Each row comes from the steps of one walk. Every step used is in the known rows, and no mark comes twice. Write the walk behind each row, first mark first.
Known rows
r, f, d, c, e: [ -5.5  20.3 -15.2 -24.0  12.1  16.9  27.8 -22.2  -3.2  -0.7  38.5 -26.5
  26.0   7.3 -10.9  33.1  10.1  19.1   5.0  37.2  25.2   7.1  -3.1  21.0
 -44.0  -9.5]
j, e, a, r, f, d, c: [ 26.9  -5.7  -7.4 -25.8   4.1  -3.5  -2.2 -39.8 -22.9  17.3 -19.4   1.3
 -29.4  42.8   7.5  12.7  11.0  18.8   2.4  51.5 -13.6  12.0  10.4  20.7
  11.1  -7.6]
f, j, e, a, r: [ 15.2 -10.5  12.5   0.1  -4.9 -13.4 -18.8   4.9 -10.7  17.6 -41.4  14.0
 -14.2  12.0  14.4 -12.1   4.7  -4.4  -3.9 -19.0 -19.5  -0.8   4.0 -37.8
  51.9   0.9]
k, j, a, r: [  6.7 -17.0  30.1  45.3  -7.9 -36.9 -29.7  69.5  13.7 -41.3 -20.1  47.9
 -13.7  -2.4  14.7  -5.0  -5.6 -27.5   1.1 -65.7 -42.9  -3.7  41.8  -2.9
  45.7   7.6]
j, e, a, r, f, d: [ 15.8  -3.3 -11.2 -10.7   2.3  15.6  -1.1 -16.3 -15.3  18.7 -44.8   6.3
 -25.3  51.1  27.9  -0.1   9.0  30.9  -8.5  21.1 -36.2   2.2  19.2   7.1
  37.6 -11.6]
d, e, a, r, f: [ -3.3 -29.5   9.9   8.6   6.9 -13.4  18.7 -27.4  -4.5  22.6 -15.6 -31.0
 -20.9  28.2  -0.6 -17.7  -2.2  20.6  -9.7 -13.1  11.2  -8.3 -13.5  10.6
  37.0   5.5]
j, r: [  3.0  14.9  13.1  26.6  -8.6 -15.4 -24.5  29.9   6.5 -25.0   5.2  32.1
  -0.8 -21.7  -4.0  12.2   0.2 -26.5  13.6 -12.2 -16.9   9.0  13.5  10.3
   0.0  -0.1]
j, a, r, f, d: [ 22.9  -6.4  -6.2 -18.2   8.5   3.5  -5.4  22.2   7.0  -1.8 -21.9  33.2
 -13.6  57.5  30.7  -9.8   4.1  16.6   0.0  -9.9 -29.1  -6.6  28.9   9.3
  33.5 -14.7]
j, a, r: [ 12.0 -24.8  36.9  23.5   1.7 -36.2 -12.3  37.9   6.8 -12.1 -18.5  29.6
 -24.4   1.4   4.5  -4.7  -4.9 -21.4  -0.3 -36.2 -31.0   3.3  28.2  -7.4
  42.5   1.5]
k, e, r, f: [ -9.7   2.0  -3.1  39.2   1.1  12.3   8.1   6.2  -6.2   8.4 -27.9 -12.5
  -3.0 -12.9   4.3  -0.2  -9.9  10.7 -22.7  14.4 -24.9   1.3  12.7   5.5
   4.1   2.0]
c, e, r, f, d: [-21.2 -10.3  -9.8  -3.7   1.8  29.9  38.5 -28.7 -18.9  18.4  10.3 -36.8
  11.1 -11.3  -0.7  11.4  -5.3  35.8 -10.9  22.2   4.1 -16.8  -4.1  12.1
 -16.4  -0.1]
r, f, j: [  1.4  18.4 -30.5 -20.2   6.3  23.9  -7.1  36.0  29.9   8.5  -5.3   9.3
  46.0  38.5  10.6 -19.7  -3.7  16.9   1.4 -25.5  26.6  -6.9 -10.1 -27.8
   6.3 -21.5]
e, f, r: [-13.5  34.4 -10.7   6.5  -9.2   8.8 -13.1  -3.2  12.6 -20.0   7.4  -3.2
 -14.5 -26.4 -10.3 -11.6  -9.0 -37.0  -8.1  -7.9   2.4   0.8  -6.6 -17.5
 -33.8  11.2]
d, c, e, a, r: [ -8.9 -40.8  46.6  33.1  -2.3 -50.9  36.4 -43.6 -25.5  17.9  15.3 -47.3
 -34.7 -44.1 -42.1  14.7  -1.0 -14.0   0.0  -6.5  14.5   3.7  -1.8  -6.6
   5.9  18.7]
a, r, f, j: [ 10.4 -12.3 -21.5 -14.0  16.3   9.8   4.0  35.4  33.9  10.6 -31.7  15.4
  16.1  48.7  16.0 -35.9   1.5  23.8  10.1 -46.2  11.7 -22.9   4.5 -27.4
  34.2 -20.1]
a, r: [ -8.0 -12.0  21.1  30.9   8.4 -20.3   5.1  31.5  22.0 -16.6 -18.7   3.5
  -8.4  -4.9 -11.7  -4.1   1.0 -14.6   5.6 -30.3 -15.9  -3.7  21.5 -12.1
  24.5  -4.2]
j, d, c, e, f: [-16.2  29.8   5.7   2.8 -19.3   8.0   1.4 -30.1   4.2 -14.1  13.9  -6.5
  -8.6 -46.4  -7.8  33.1  18.9 -16.6  18.3  38.2 -10.0  22.4  -0.8  30.1
 -59.7  15.6]
e, a, r, f: [  0.2 -36.5   5.4  25.9  -0.2 -15.1  20.2  -6.3   2.2  28.8 -31.9 -19.9
 -25.1  28.0  -7.7 -26.1 -12.1  18.5  -8.5 -32.3  -2.1  -7.6   6.8  -9.5
  43.5  -5.5]
k, j, r, f, d, c, e: [  8.6  24.7 -20.1   0.0  -3.2   6.7  -7.3   8.4  -7.7 -34.2  34.0  26.7
  15.2  -1.1  11.4  31.5  14.3   6.7  23.8   5.8  -0.7  -1.7  15.6  47.2
 -39.3   1.9]
e, r: [-20.1 -15.3  21.7  28.4 -10.6 -11.3   2.9   1.6  -6.4  -1.5   4.5 -16.5
   1.2 -44.9 -27.1   2.7 -15.9 -16.4  -8.5   3.5   0.2  -2.0  -2.9  -9.1
  -1.2   8.6]
c, r, f: [ -5.9 -35.1  -1.1  25.7  17.7  -0.1  13.8  23.2   9.7   6.3   6.1 -10.8
  11.4  -7.3 -21.4  -7.4 -16.0  15.4  -3.3 -15.8  15.0  14.0  -7.9  17.0
   4.1 -18.2]
e, r, f, j, d, c: [ 16.0   0.9 -20.3 -43.3 -14.3  15.7 -19.8 -22.3   7.3  13.3   9.0  22.2
  16.8  19.3   7.3 -11.7   1.4  13.8  26.2  44.0  18.9  -7.1 -17.7   8.9
 -22.5  -0.5]
r, f, d, e: [ -8.5  45.6 -25.3 -34.6  13.4  34.1  -0.5  -3.6   9.1 -15.7  21.9 -10.8
  36.5  40.1  16.8  14.7  13.1  18.4  -2.5  33.4  13.5   2.7 -13.8  25.1
 -17.9  -9.5]

Which walk is each row?
[  7.2  31.6  -6.1 -16.6   0.9  15.2 -35.9  39.7  11.1 -12.6 -15.3  31.1
  35.2   5.0  18.7  11.9   7.3  -8.0   2.4   1.9 -10.8  13.1   2.5 -27.0
  10.3 -10.6]
f, j, e
[ -9.6   4.4 -21.4 -12.5  -3.3  27.6  10.1 -12.2  -6.1   8.9   1.4 -13.6
  12.7  13.6  -0.4  -2.9  -7.2  21.0  -8.7  28.9   2.7 -12.5  -2.7   8.8
  -9.7  -8.2]
e, r, f, d
[ -3.2  -3.2 -19.1  -1.4  18.4  20.5  10.3  10.5   2.9  -2.6  15.5  -7.6
  20.3  12.3  -8.4   0.4  -2.2  17.1  -2.5  10.5   9.6  11.4  -6.8  21.2
  -9.6 -22.0]
c, r, f, d
[ 17.9   6.7 -26.6 -27.2   2.3  27.4 -15.1  29.9  42.8  -1.8 -39.6  46.5
  11.3  67.0  42.0 -30.8  16.0  28.6  29.0 -21.9 -20.1 -16.6  14.9  -6.0
  30.0 -16.7]
a, r, f, j, d
[  9.6 -25.2 -11.6  -4.3   0.7  -4.4   9.2   1.2   7.6  37.7 -31.8  -8.2
  -3.3  46.5   6.9 -44.6  -7.0  20.8  -4.3 -44.7  17.5 -20.6  -8.1 -39.2
  48.0  -9.4]
e, a, r, f, j
[ -8.8  31.9 -16.1 -24.4  -3.3  19.9   5.0 -38.5 -17.6  11.8  21.5 -33.7
  17.6  37.3   5.7   5.3   4.4  14.8 -16.2  35.1  20.5   4.5 -26.6  13.2
  -4.0   1.4]
r, f, d, e, a
[-13.4  71.7 -15.7  -2.6 -24.5  26.2 -52.2   1.4  21.2 -68.4  13.3  36.3
  -2.1 -13.5  30.9   1.1  14.4 -37.6  12.6   3.5 -26.3   0.6  -3.7  26.3
 -41.4  34.4]
k, j, d, e, f, r
[ 17.8 -23.7 -19.0 -14.7  21.6  20.0 -15.4  31.9   4.0  13.0 -16.1  23.9
  25.3  13.0  15.0  -7.0  -3.3  28.4   2.1  -4.0   4.4  16.5 -12.1   0.2
  16.1 -24.2]
c, r, f, j, e
[ 21.7 -13.9  18.3  -6.7   2.2 -24.9 -23.5  43.6  12.0  -3.8 -16.9  41.4
  -2.6  18.2  18.7 -23.0  -0.4 -18.9   3.7 -49.5 -13.2  -9.8  13.6 -35.5
  47.2  -2.4]
f, j, a, r
[-23.1  -7.3  24.9  10.7  -3.4  -9.9   1.6 -18.7 -13.3  -7.5  22.1 -29.1
   5.9 -44.8 -20.5  11.0  -7.7 -15.9  -9.2  21.3  12.6  -2.9 -24.3  12.0
  -7.9  21.2]
d, e, r
[ -4.6  20.2 -11.9   3.3 -11.6  10.4  -6.3   3.7  -3.1   2.6  -5.2  14.8
  -1.9 -41.1  13.7  -4.7   9.4 -11.8   8.1 -31.0   1.2  -7.4 -11.8 -12.4
 -21.8   8.9]
c, e, f, j, r
[-18.9   0.2  20.0  -6.0  -4.6  -7.3  26.8 -49.4 -33.3  -1.0  48.8 -42.0
   3.5 -57.5 -34.5  36.8   2.6 -13.3  -0.3  54.4  19.1  -0.6 -11.1  10.3
 -47.0  16.8]
f, d, c, e, r
[ 15.9 -49.2   9.2 -28.7  -2.5 -15.0  10.6 -26.6 -30.1  39.2  27.0  -6.1
   2.9 -17.3  -2.9  -3.0 -15.5  17.7  -1.9   8.5  35.7 -10.2 -22.6  -4.5
  -6.8   9.2]
d, c, e, r, f, j, a
[-32.7 -28.7  33.5  36.8  -6.9  -9.7  31.2 -14.2 -19.4   8.0  13.5 -39.6
  -0.4 -69.9 -26.6  17.6 -12.8  -2.5 -12.0  -2.9   1.8  -7.0  -5.3  -4.9
  -7.6  16.0]
c, e, r
[ 33.5  -9.5  -2.5 -32.9  10.7 -14.9  -7.0  -1.7  -0.6  -3.1   4.5  28.9
 -18.3  48.9  11.4   2.6   7.6   4.3  10.3  20.1  -7.0   3.1  20.6  21.1
   7.2 -10.6]
j, a, r, f, d, c
[  5.2 -38.8   2.0  10.6  19.6 -20.0  11.8  -0.4   2.0   5.4  32.5 -15.0
   6.2 -17.0 -42.0   4.8 -12.4   3.1   8.1  14.2  37.7  24.5 -16.4  28.7
 -23.3 -14.7]
d, c, r, f
[ -5.8  -8.7  28.3   6.2  -2.5 -29.5  34.7 -55.2 -32.5   8.9  26.3 -43.6
 -26.3 -22.9 -30.2  21.9  11.0 -11.9  -0.4  20.7   8.8   0.7   0.5  -2.6
  -6.8  15.3]
f, d, c, e, a, r
[ 16.2  -5.4   0.5  -8.1  -6.3 -12.2 -23.3  26.9  11.5   4.0 -38.3  33.9
 -23.7   5.9  24.2 -33.8   1.6 -21.6  -3.6 -48.6 -14.7  -9.5   4.7 -33.1
  26.5   3.2]
e, f, j, a, r
[ -8.9  64.8 -10.9  30.4  -4.8  15.2 -17.4   4.6   5.7 -29.3 -11.0   1.4
 -20.7 -31.9   6.6  -0.1   1.8 -45.2 -22.3   3.7 -30.6  10.7  12.2 -16.7
 -33.7  17.7]
k, e, f, r
[ -8.7  55.6 -19.6 -18.5  -8.4   7.8 -10.2 -21.0   2.3 -20.6  22.3 -10.6
   4.5 -16.8 -19.8  20.7  14.4 -32.8   2.0  47.7  14.3  18.5  -9.5   6.6
 -62.6  -0.3]
e, f, d, c
[-13.2 -45.3  12.3   8.3   3.3 -10.4  39.2 -40.0 -19.7  25.9  26.6 -44.4
  -1.9 -41.0 -32.9  16.5 -15.4  21.6  -0.8  25.8  31.1  -3.4 -15.8  19.7
 -29.7   7.8]
d, c, e, r, f
[ 12.8  17.0   9.8 -12.8  -7.8 -10.3 -34.3  44.9   6.2  -5.8   8.1  36.0
  27.8   7.5  12.9  -7.1  -5.4 -23.5  -3.8 -27.1   2.2   5.2  -0.5 -35.1
  19.5  -3.1]
f, j, a
[-25.0  20.4   1.3  14.5  -5.1  12.8  15.4 -19.5  -0.7  -9.8  17.3 -25.1
 -16.2 -52.3 -11.6   2.7  -5.5 -21.4 -10.9 -15.3   2.9  -2.4  -7.9 -14.4
 -39.9  19.3]
c, e, f, r
